Each row comes from the steps of one path. Every step used is in the known rows, and no mark comes twice. Write the path behind each row, first mark first.
Known rows:
X > D: [-16.7 -27.1  32.5 -21.6  10.3   1.1  22.2   6.7   6.4 -19.3   8.9  35.6
 -13.7  19.6  -3.9 -45.7  26.1 -33.9 -22.4 -11.1 -12.5 -41.2  35.3  47.3]
X > K > S: [-13.6   5.5  18.6  -6.4 -23.2 -10.3   1.4  13.2 -18.4   2.3  50.2  19.7
 -23.3  39.0  -7.9 -46.0  28.9  12.8 -34.9 -23.6   9.0 -26.4  35.7  54.0]
K > S > J: [ -4.4  16.9  17.4 -19.1  -7.8 -35.6   7.5  38.8 -17.5  -1.3  24.7  12.4
  -9.3   6.2 -17.4 -74.1  56.0   8.5 -68.9 -36.1  10.9 -39.8  42.8  70.0]
D > X > J: [ -0.9 -27.4  29.4 -39.9  -0.7  -1.9  32.1  12.3 -19.9 -39.9  33.1   7.2
 -11.5  18.3  24.6 -60.4  11.7 -56.3  -9.1 -27.6  -4.4 -37.2  28.4  29.0]
S > K: [ 12.5  12.7  20.1 -13.2  -7.1 -38.7   9.7  14.0  -8.0 -12.8  34.8   4.0
 -37.6  32.3 -31.5 -57.6  19.6   1.5 -58.8 -33.5   1.9 -34.8  25.9  69.6]
X > K: [-34.3  20.2   5.1 -32.6   0.1  -0.4  19.6  -7.5 -24.0   4.1  29.8  17.6
 -40.2  12.9  -2.7 -50.3  21.3  13.5 -37.0 -23.6  23.3 -22.9  34.3  50.6]
D > S > K > X > W: [ 13.6  18.4   9.6 -49.4  -9.2 -11.0  15.1 -30.5  -2.4   8.7  28.3  14.6
 -44.7   1.5 -25.4 -47.2   3.9  12.7 -17.9 -10.8  -8.1 -61.8  20.7  42.7]
K > S > D > X: [ 13.9  -2.0  11.8 -34.1 -10.6 -12.9   5.8  31.1 -30.4 -25.1  15.3   5.0
  12.1  39.8 -16.5 -52.3  33.2 -22.2 -32.3 -17.3  -4.2 -35.9  46.9  63.2]
D > X: [ -6.9  -7.2  13.7 -34.9 -10.2  -1.4  31.7   2.6 -24.8 -37.6  23.8   6.5
  -5.8  34.0 -12.5 -61.4  28.6 -36.5 -29.0 -13.0  17.1 -31.2  33.2  49.6]
D > S > V: [  5.5   5.5 -13.9 -17.5 -17.2 -28.8  13.0  17.8  16.4 -24.8  22.0  -7.5
 -37.8  30.5 -18.1 -64.1  30.0 -36.4 -39.0 -29.5  41.5 -33.7  29.9  40.0]
D > S > W: [ -7.0 -19.8 -11.4 -15.8  -1.6 -16.6   8.8  23.1  -7.3 -27.5   3.3   9.9
 -26.1   4.8 -40.8 -73.0  38.1  -7.6 -52.1 -59.3  62.5 -44.1  25.8  35.7]
V > S > D: [ 42.4   9.9  -7.8 -21.8  24.7 -45.8 -18.8  33.1   9.3 -32.2  20.0  -1.4
   1.2  16.3 -10.9 -50.3  26.0   7.8 -55.0 -34.3  14.1 -38.7  67.8  86.5]
J > S: [-21.6  -0.2  10.2 -31.8  18.4 -40.9  28.7   2.4 -22.0 -50.4  17.0   2.0
 -34.2  15.4   6.6 -61.5  24.9   9.8  -2.7 -47.2  12.7 -31.4  11.7  24.4]
S > K > X: [ 34.9  39.7  -2.0  -6.4 -12.7 -41.3  23.0   0.4  -1.5   7.0  26.6  11.1
 -49.3  22.9 -17.4 -60.5  21.2   6.8 -49.3 -11.8 -15.2 -59.4  40.5  66.8]
J > S > D > X: [ -3.7   0.2   4.5 -51.5   8.8 -22.2  18.3  22.4 -39.3 -41.8  -1.2  -0.7
  -0.6  25.7  -5.8 -55.4  29.9 -19.1 -17.3 -28.5  -0.2 -34.2  34.8  47.2]
D > X > W: [-15.3 -14.4  28.4 -57.9  -6.7  10.6  21.1 -28.3 -20.0 -26.2  29.7  13.0
  -7.9  11.2 -21.0 -46.7  10.8  -6.2  -7.2  -8.5   7.4 -42.0  27.8  42.7]
K > S > J > X: [-25.5   2.5  34.2 -31.1   2.8 -28.1  11.1  42.5 -23.6 -12.7  25.1   9.1
  -9.3  26.9 -19.1 -84.1  53.2  -7.2 -51.3 -28.8  -9.9 -46.8  45.9  62.5]
D > X > K > S: [-19.8   0.5  15.5 -15.2 -30.4  -0.4   7.4  15.3 -29.6  -2.4  49.7  18.0
 -14.9  45.7  -9.3 -44.6  32.2  -4.0 -28.5 -17.0   8.7 -25.9  35.4  48.5]
J > S > V: [ -7.9   2.6  -2.7  -6.7  -3.4 -52.5  19.1  21.9  -0.5 -48.6  20.6  -8.0
 -35.9  30.3  -4.9 -60.1  34.3  -2.3 -20.6 -36.8  22.1 -30.5  35.0  40.7]
V > S > K > X: [ 45.1  32.6 -13.7  -1.0  -7.4 -48.3  13.8   2.0  10.2  -5.1  41.8   7.2
 -46.4  26.8 -16.7 -56.6  22.0   4.3 -53.5 -12.2  -3.1 -59.7  49.1  70.9]
J > X: [-18.7  -8.1  35.4 -28.2   9.5 -17.2  20.1  15.1 -12.2 -31.1  26.9   6.4
 -17.0  36.8 -12.7 -77.0  31.8 -15.2 -30.7 -21.2  -6.0 -41.4  41.1  54.5]
V > S: [ 23.1  -9.1  -7.9  -5.7  13.0 -33.5  -0.3   6.2  24.0 -53.1  58.1   1.0
 -13.2  26.7  -8.8 -55.1  24.1 -10.3 -46.6 -26.6  43.5 -32.7  55.3  67.3]
J > X > K > S: [-24.9  -0.4  26.0 -12.5 -19.8  -9.4   2.6  21.4 -23.1   0.2  51.1  18.8
 -21.3  47.4  -9.6 -52.6  32.8   6.8 -29.3 -21.0  -1.7 -31.1  37.6  50.7]
X > K > S > V: [ -3.7   6.8   0.6  11.3 -32.1 -32.2   0.5  29.1   1.8 -10.3  45.3   4.2
 -28.0  46.2 -15.1 -49.5  37.2  -0.7 -41.5 -20.3  20.9 -27.1  51.2  59.5]

Which path is each row?
[  8.5  14.3   4.4 -35.0 -10.4 -27.7   9.7  11.9  -5.3  -5.1  28.5  -0.8
 -50.1  30.4 -33.1 -59.1  14.1 -20.9 -50.4 -40.2  16.3 -37.2   3.2  45.3]  D > S > K
[-50.5  11.4  17.8 -40.9   5.9   1.4  19.2   1.5 -31.5   1.6  29.9  15.9
 -38.0  23.9  -4.4 -59.8  25.6   5.4 -30.9 -19.6   7.9 -29.1  38.1  47.7]  J > X > K
[  9.0   3.0   7.6 -44.1   0.8 -11.1  13.5  21.2 -29.4 -30.0   4.0   3.1
   7.0  27.4 -14.3 -56.6  29.7 -24.9 -35.0 -17.3   3.1 -34.6  47.0  64.7]  S > D > X
[ -1.7  -2.3  12.9 -37.3  -5.5 -17.2  10.7  14.5  -0.8  -2.0  19.4  12.3
 -45.5  29.7 -31.4 -50.9  14.8 -34.7 -40.9 -32.0   2.3 -40.9   2.0  40.3]  X > D > S > K
[ -3.4  -4.3  18.0 -22.0   4.4 -20.0  27.8   6.1  -0.4  -2.9   5.6  33.9
 -39.0  19.8  -4.7 -42.3  24.4 -20.3 -15.3  -7.8 -36.8 -59.7  28.3  40.8]  J > S > K > X > D
[-21.4 -20.9   0.1  -4.9  11.8 -41.5  14.3  26.8 -24.3 -50.2   2.1   8.5
 -24.1   5.0 -27.6 -69.5  42.7  26.3 -33.8 -67.7  44.1 -41.2  30.6  37.1]  J > S > W
[-17.9 -16.0  20.6 -39.8  22.9 -38.4  31.1   9.7 -23.1 -54.1  22.6   2.1
 -35.3   7.8  32.2 -61.6  14.6 -10.1  13.8 -55.3  -3.5 -36.2   7.8   7.7]  X > J > S
[-31.6  -5.0  31.8 -73.9  10.9  -1.0  13.3  -8.7 -17.2  -9.2  19.6  12.1
 -19.6  -3.4 -25.1 -67.2  24.0   2.0 -20.1 -22.0  -0.1 -53.6  25.0  40.1]  D > S > J > X > W
[ -2.4  -2.5  -3.8 -48.9  -0.9   5.9  28.2  -2.9  10.6  -0.7   2.2  24.1
 -40.8  11.4  -4.6 -54.4  20.3 -55.2 -13.4 -15.2   8.3 -54.3   8.6  14.1]  K > X > D > S
[ 12.9   3.8  12.3 -45.9  32.3 -49.2   3.1  34.8 -23.1 -35.5  -4.7  -0.1
 -14.0   2.2  17.9 -55.1  19.7   7.2 -12.8 -53.9 -17.9 -41.5  34.5  44.8]  X > J > S > D
[-25.2   9.3   2.8 -59.7   9.7 -11.3  21.5  27.0 -10.3   2.2  -6.4  18.0
 -25.3 -14.1 -14.1 -72.2  46.9 -33.2 -54.0 -35.7  20.3 -45.4  19.4  38.7]  X > D > S > J
[ 18.8  -3.4  -3.6 -39.0   5.7 -17.9   4.7  24.2 -17.3 -42.9  19.6  -1.3
  10.0  30.3 -13.1 -52.7  29.1 -27.5 -38.1 -18.6  15.2 -34.6  56.4  67.8]  V > S > D > X
[-31.8   7.6  19.9 -56.9  12.6 -18.7  20.7  29.6 -20.4 -12.9  10.0   3.9
 -22.5  11.7 -18.8 -90.2  45.5 -24.4 -47.5 -33.3   7.0 -48.5  30.6  44.2]  D > S > J > X
[  4.5  -2.0  18.8 -15.5  -0.5 -13.5  24.1   5.8   6.3   5.3   8.0  36.6
 -34.9  21.8  -9.5 -43.1  24.3 -25.5 -28.2   0.7 -35.4 -59.5  37.2  52.7]  S > K > X > D
[ 14.0 -24.3  27.7 -39.8  -2.0 -12.1  14.5  31.6 -23.6 -31.3  26.4   7.0
   1.2  23.9  22.6 -54.5  15.3 -47.2 -12.7 -31.2 -19.0 -41.0  37.5  39.3]  K > S > D > X > J
[-15.3 -17.3   7.9 -51.6   4.6   9.7  22.5   2.7   8.5 -12.4   5.2  20.8
 -32.7  14.7  -8.2 -53.8  19.4 -58.2 -14.7 -24.8  19.1 -42.2   3.3  15.5]  X > D > S
[ 11.1  15.3   4.7 -40.2  29.2 -51.3   0.6  30.3 -21.6 -32.5  -7.6   0.0
 -12.8   7.5  -0.3 -55.3  26.6  22.0 -23.8 -48.6  -7.8 -37.7  37.6  56.0]  J > S > D
[  2.8 -26.3  10.4  20.9 -16.5 -30.1  -4.4  39.4 -11.7 -27.7  23.6  17.3
  -6.8  25.3 -41.6 -65.4  47.6  18.5 -57.6 -51.7  38.7 -42.8  47.6  61.2]  K > S > W
[ 16.0  17.5  17.5 -39.0  -7.6 -16.7  14.7 -30.1  -3.7   5.9  30.9  16.4
 -39.1   3.8 -25.0 -46.5   5.9  22.5 -21.9  -6.7 -15.9 -62.1  31.6  55.3]  S > K > X > W
[ -9.3 -23.2 -10.8 -17.7  -1.1  -8.9  14.0  22.7  -1.9 -15.0  -8.3  24.3
 -29.1   2.3 -36.6 -64.3  38.9 -19.6 -42.4 -45.1  41.0 -57.2  28.6  30.0]  K > X > D > S > W
[-29.3   4.7  30.4 -40.9  15.0 -25.6  20.5  31.7 -22.8 -18.4  14.6   7.0
 -14.5  14.3 -17.5 -88.3  50.4  -9.2 -53.1 -28.5  -3.5 -46.2  45.1  61.8]  S > J > X
[  1.0  -7.0  18.5 -16.5   4.1  -4.2  30.2  -0.4   9.0  -1.6   4.2  39.0
 -26.3  15.0   1.4 -46.1  25.8 -28.9 -18.9   1.9 -27.6 -58.5  42.5  47.0]  K > X > D
[-31.6  18.6  -0.8 -51.8  -1.7   5.7  14.5   6.5 -43.3   3.1  12.9  12.7
 -21.1  17.3  -5.7 -45.8  23.9  -1.3 -33.0 -17.1  13.2 -24.4  41.0  55.3]  S > D > X > K
[ 15.1  -0.8   7.2  19.6 -31.6 -41.9  -0.5  34.0  12.1 -25.9  42.7   0.5
 -17.8  50.5 -18.7 -55.3  40.5  -8.9 -44.4 -21.6  17.8 -31.6  52.3  64.5]  K > S > V
[-24.7  24.4  10.8 -27.1  -8.0 -26.1   6.8  34.8 -28.1  13.5  25.6  17.3
 -17.9   3.4 -13.9 -67.4  53.6  16.6 -66.8 -33.8  13.2 -34.7  41.9  65.5]  X > K > S > J
[  9.0 -28.0 -14.3  13.6   8.2 -36.0  -5.5  29.7   7.3 -52.5  31.7   8.2
  -8.6  13.3 -39.2 -65.7  42.8  10.7 -65.1 -52.6  64.9 -42.1  60.4  66.6]  V > S > W
[  0.9 -10.7  27.7 -56.8  -6.1   2.1   1.9  -7.8 -23.5 -17.5  23.5  12.0
   5.0  14.9 -24.2 -40.3  13.7   3.1  -9.7 -10.5  -6.5 -46.1  37.6  53.4]  K > S > D > X > W
[-25.2 -37.5   5.5 -18.5   9.7 -32.9  20.6  31.4 -33.5 -56.7   5.2   8.1
 -19.4   3.5 -11.1 -68.1  36.5   1.4 -18.9 -68.4  34.0 -43.6  26.6  22.5]  D > X > J > S > W
[ 17.3 -24.2  16.8 -44.0  10.3 -14.9  14.2  26.9 -13.9 -43.0  29.4   1.7
  -0.4  15.7  23.5 -54.6  12.1 -49.2 -16.2 -31.6  -4.7 -40.7  43.5  41.9]  V > S > D > X > J
[ 25.9   0.4  17.1 -23.3   1.8 -22.5  31.6   4.0  -0.7 -15.2  30.5  13.4
 -34.1   3.9  33.2 -63.1  10.1 -29.3 -15.6 -24.5 -19.9 -56.1  37.2  36.7]  K > X > J
